In the rows, zero is written as 128.
Known rows, with every step that occurs
nedez -> binisa -> zusot -> rofas -> pudi: [145 116 100 133  76 139 156 179 121 115 145 117 105 128  87 175 140 151
  78]
mela -> rofas: [154 143  78 106 114 103 172 168  79  93 158 146 113  76 122 180 128 104
  81]
mela -> rofas -> pudi -> binisa: [119 115  84 173 118 150 123 137  95  49 187 114  99 116  91 185 162 109
  95]
binisa -> zusot: [153 153 136 131  83 131 177 155 136 154  93 145 123  68 161 196 127 150
 103]
pudi -> zusot -> nedez -> binisa -> rofas -> mela: [ 87 119 158 118 158 158 120 133 101 137 122 121  60 104 133 132 146 171
 161]
mela -> nedez -> binisa -> rofas -> pudi -> zusot: [114  93 166 134 157 150 113 115 119 186 134 112 101 119 114 139  97 164
 135]
zusot -> nedez -> pudi -> binisa: [140 160 150 160 146 169 153  72 117  64 141 168  96 102 100 157 149  98
 149]
pudi -> zusot -> rofas -> binisa: [129 125 139  80  89 176  93  97 130 125 144 128 137 118 109 155 106  87
  81]
rofas -> pudi -> binisa -> zusot -> nedez: [136 153 156 151 103 169 169 122 137 111  88 131  90  84 114 151 132 172
 144]
pudi -> zusot -> binisa: [149 164 180 112 125 178 138  95 170 146 154 112 111  93 114 118 181 164
 132]
binisa -> rofas -> pudi -> zusot: [115  94 195 130 148 158 113 136 130 175 144  90 105 118 123 147 103 149
 131]
mela -> nedez -> pudi -> binisa -> zusot -> rofas: [171 165  62 118  83 142 176 123 162 112 118 143 128 134 104 165 138 119
  77]
rofas -> pudi -> binisa: [117 117 119 173 109 167 113 117 100  53 171 108  99 122  97 182 169 113
 106]
pudi -> binisa -> rofas: [132 129 148 129 184 137 124 133  92  71 154 127 118 123 159 194 161 119
 126]
nedez -> pudi -> zusot -> binisa -> rofas: [157 148 192 120 198 140 136 133 142 146 153 130 121 107 152 149 154 155
 155]
mela -> rofas -> pudi -> binisa -> zusot: [135 130  90 180  97 140 152 161 142 117 137 134 112  84 131 207 138 146
  98]
rofas -> mela -> nedez: [126 144  50 131  72 134 118 107  79 147  75  99 103  92 118 131 112 139
 115]
mela -> rofas -> pudi: [139 108  86 148  98 116 141 195  73 100 169 105 105  96  94 182 120 125
  86]
rofas -> mela -> nedez -> pudi -> zusot -> binisa: [148 165 151 138 132 173 129  85 173 171 140 121 103  90 102  99 156 162
 154]
binisa -> zusot -> rofas -> mela: [118 149  89 107  56 158 145 164 139 124 113  88  84 119 115 145 153 140
  93]

Rows
[141 146 176 132 120 179 126 115 165 148 164  93 108  99  99 121 176 174
 133]
rofas -> pudi -> zusot -> binisa
[131 126 162 136 154 152 129  88 140 209 112 134 105 103 122 119  72 129
 160]
binisa -> rofas -> mela -> nedez -> pudi -> zusot
[124 125 211 117 143 172 143 114 124 151 102 102  84 104 105 111 105 173
 161]
binisa -> rofas -> pudi -> zusot -> nedez
[119 122 160 113 154 149 168  92  94 125 134 193  67  88  83 133 131 177
 143]
mela -> rofas -> pudi -> zusot -> nedez -> binisa
[127 143  46 111  71 146 120 100 112 159  85  88 102 120  99 109 109 141
 100]
pudi -> zusot -> rofas -> mela -> nedez
[128 100 156 145 156 130 133 168  70 107 145 127  93 113 111 174 135 166
 133]
zusot -> nedez -> binisa -> rofas -> pudi
[116  99 186 129 113 168 120 121 131 173 142  90 102 111 105 140 105 140
 120]
rofas -> pudi -> zusot
[138 152  22 121  57 134 135 122 111 155  73  97 106 108 112 131 113 148
  95]
binisa -> zusot -> rofas -> mela -> nedez
[141 150 121 157  98 153 161 128 148 118 115 146 117  84 152 202 150 142
 106]
pudi -> binisa -> zusot
[ 96 127 145 120 150 148 125 146  83 115 119 125  62 101 135 145 156 166
 153]
zusot -> nedez -> binisa -> rofas -> mela
[125 140  75 135 119 141 104 109 109 172  90  88 106 101 126 116 120 166
 138]
pudi -> zusot -> binisa -> rofas -> mela -> nedez
[118 124 185 111 149 160 162  79  97 130 123 187  67  91  87 130 137 179
 148]
rofas -> pudi -> zusot -> nedez -> binisa
[140 164 160 136 108 167 179 109 138 110  79 142  93  77 124 149 136 169
 145]
pudi -> binisa -> zusot -> nedez
[150 120 101 134  65 141 152 189 124 118 141  90 112 129  94 173 133 141
  72]
binisa -> zusot -> rofas -> pudi
[111 145  87 107  69 156 147 156 134 121 118 114  74 116 110 147 159 149
  97]
nedez -> binisa -> zusot -> rofas -> mela
[162 157  93  83  84 134 193 143 144 115 124 164 113 125 111 172 157 141
  69]
nedez -> binisa -> zusot -> rofas
[128 137  57 131 106 125 114 123  76 151  80  97 106 100 135 138 111 147
 125]
binisa -> rofas -> mela -> nedez
[146 151  97 171 136 151 136  67 109  85 140 166 115 105 105 167 136  89
 130]
mela -> nedez -> pudi -> binisa
[146 141 168 146 201 140 141 121 101  83 143 150 110 117 146 177 144 119
 157]
zusot -> nedez -> pudi -> binisa -> rofas
[161 154 163 112 178 130 140 155 111 107 150 120 126 105 158 165 180 157
 134]
zusot -> binisa -> rofas
